Each row was made from one path, in order. Every step used is in the known rows, and no mark comes twice. Write each row's path.
(in the rows, 128 means zero)
Known rows
y > f > j > a: [159  81 104 117 155 113 123  97 146 107 140 153 149 112 102  73 191 114
  72]
w > c: [121 102 130 126 150 103 126 141 164 103 137 170 139 156  77  97 188 132
 104]
y > f > a: [120  78 128 133 151 113 146 124 147  98 146 161 156 115 114  74 164 137
  87]
a > j: [159  86 124 123 178  99  93 124 153  96 137 154 127 143  97  85 168 151
 121]
j > w > c > f > y: [146  97 126 107 125 108 113 131 151 106 158 161 133 143  88  86 189  90
  98]
y > a: [133  88 139 115 140 102 124 122 172 113 119 168 147 180 109  88 177 117
 114]
a > j > c > f > y: [183  83 107 135 169 107  77 102 155  95 147 165 125 122  97  89 129 128
 130]
f > a > j > w: [157  79 108 101 156 121  87 132 156 111 147 146 137 100 118  77 184 146
 101]
c > f: [123  75 162 121 144  98 122 139 144  77 143 161 149 165  80  84 161 120
 104]
a > j > c: [175  80 116 126 183 101  84 125 161 106 135 171 128 108 103  91 151 160
 122]
f > a > j > c > w: [149  79  99 107 181 127  65 125 163 110 132 154 132  78 112  83 149 161
  97]
j > c > f > w: [154  59 130 112 169 112 107 137 146 114 129 179 153 112  90  79 152 142
 106]
c > w: [115  84 147  91 178 102 102 151 147 101 117 155 129 148  91  78 187 140
  88]
c > f > y > a > j: [163  90 114 132 138 109  94  81 161  93 144 150 133 178 101  85 135  88
 129]
c > j: [112  97 128 108 180  98  99 124 149  76 123 147 129 143  98  61 186 127
  92]
y > f > j > c > w: [147  76 103 111 177 107 104 110 132 112 136 164 138  84 111  68 164 125
  70]
w > c > f > a: [105  94 130 131 125 123 120 128 162  85 158 156 155 137  77  92 160 113
  95]
w > c > f: [115  96 144 127 131 103 124 135 156  82 155 164 146 155  70  94 166 110
 100]
w > c > j > a: [120 115 104 108 158 113  95 112 176  90 133 145 129 119  84  79 201 109
  78]

Write each row's path
[161  92 123 104 139 101  86 125 152  95 172 146 128 105  98  85 172 112
 102]
a > j > w > c > f
[148  74 127 105 138 119  88 126 147  86 166 141 144 104 108  75 159 123
  96]
c > f > a > j > w
[144  80 110 136 161 113 120 104 147  95 156 149 145  93 122  73 148 145
  96]
y > f > a > j
[157  74 103 137 165 116 112 107 153 102 155 163 144  67 128  79 135 151
  97]
y > f > a > j > c
[132  68 138 126 146 121 107 137 159  92 143 176 159 111  96  89 141 137
 101]
j > c > f > a
[151  96  96  97 145 115 100 130 146 121 144 156 139 127  91  80 221 110
  85]
f > j > w > c
[181  71 102 112 157 113  81  92 166 121 136 162 143 109 118  79 134 124
 124]
y > a > j > c > f > w
[138  95 133  96 140 102 118 155 157 117 146 166 137 126  95  88 213 122
  94]
j > w > c
[173  82 125  95 166  97  88 135 149 108 146 151 123 115 113  79 190 139
 109]
a > j > w
[189  96  87 133 164 112  85  85 179 127 122 170 125 153 119  92 144 116
 139]
f > y > a > j > c
[141  97 107 119 128 122  98 105 161  94 151 150 151 134  65  91 185  93
  84]
w > c > f > j > a
[150  90  99 110 141 106 128 114 133 115 160 156 144  95 109  70 200 102
  72]
y > f > j > w > c
[167  97 111 101 154 101  88 131 157 110 156 151 123 104 103  87 190 131
 107]
a > j > w > c
[179 110  83 115 138 113  90  90 176 133 141 155 119 151 119  90 176  91
 126]
f > y > a > j > w > c
[169  80 122 123 144 104  86  99 173 103 144 165 140 125 117  88 127 114
 122]
y > a > j > c > f
[164 100 106 100 133 103  92 108 176 124 150 152 130 125 121  89 181 104
 113]
y > a > j > w > c
[160  78  99 128 173 126  83 123 167 107 137 164 142  92 112  88 149 163
 115]
f > a > j > c
[129  96 119  96 174 107  91 115 166  84 118 142 130 126  97  66 200 120
  78]
c > j > a
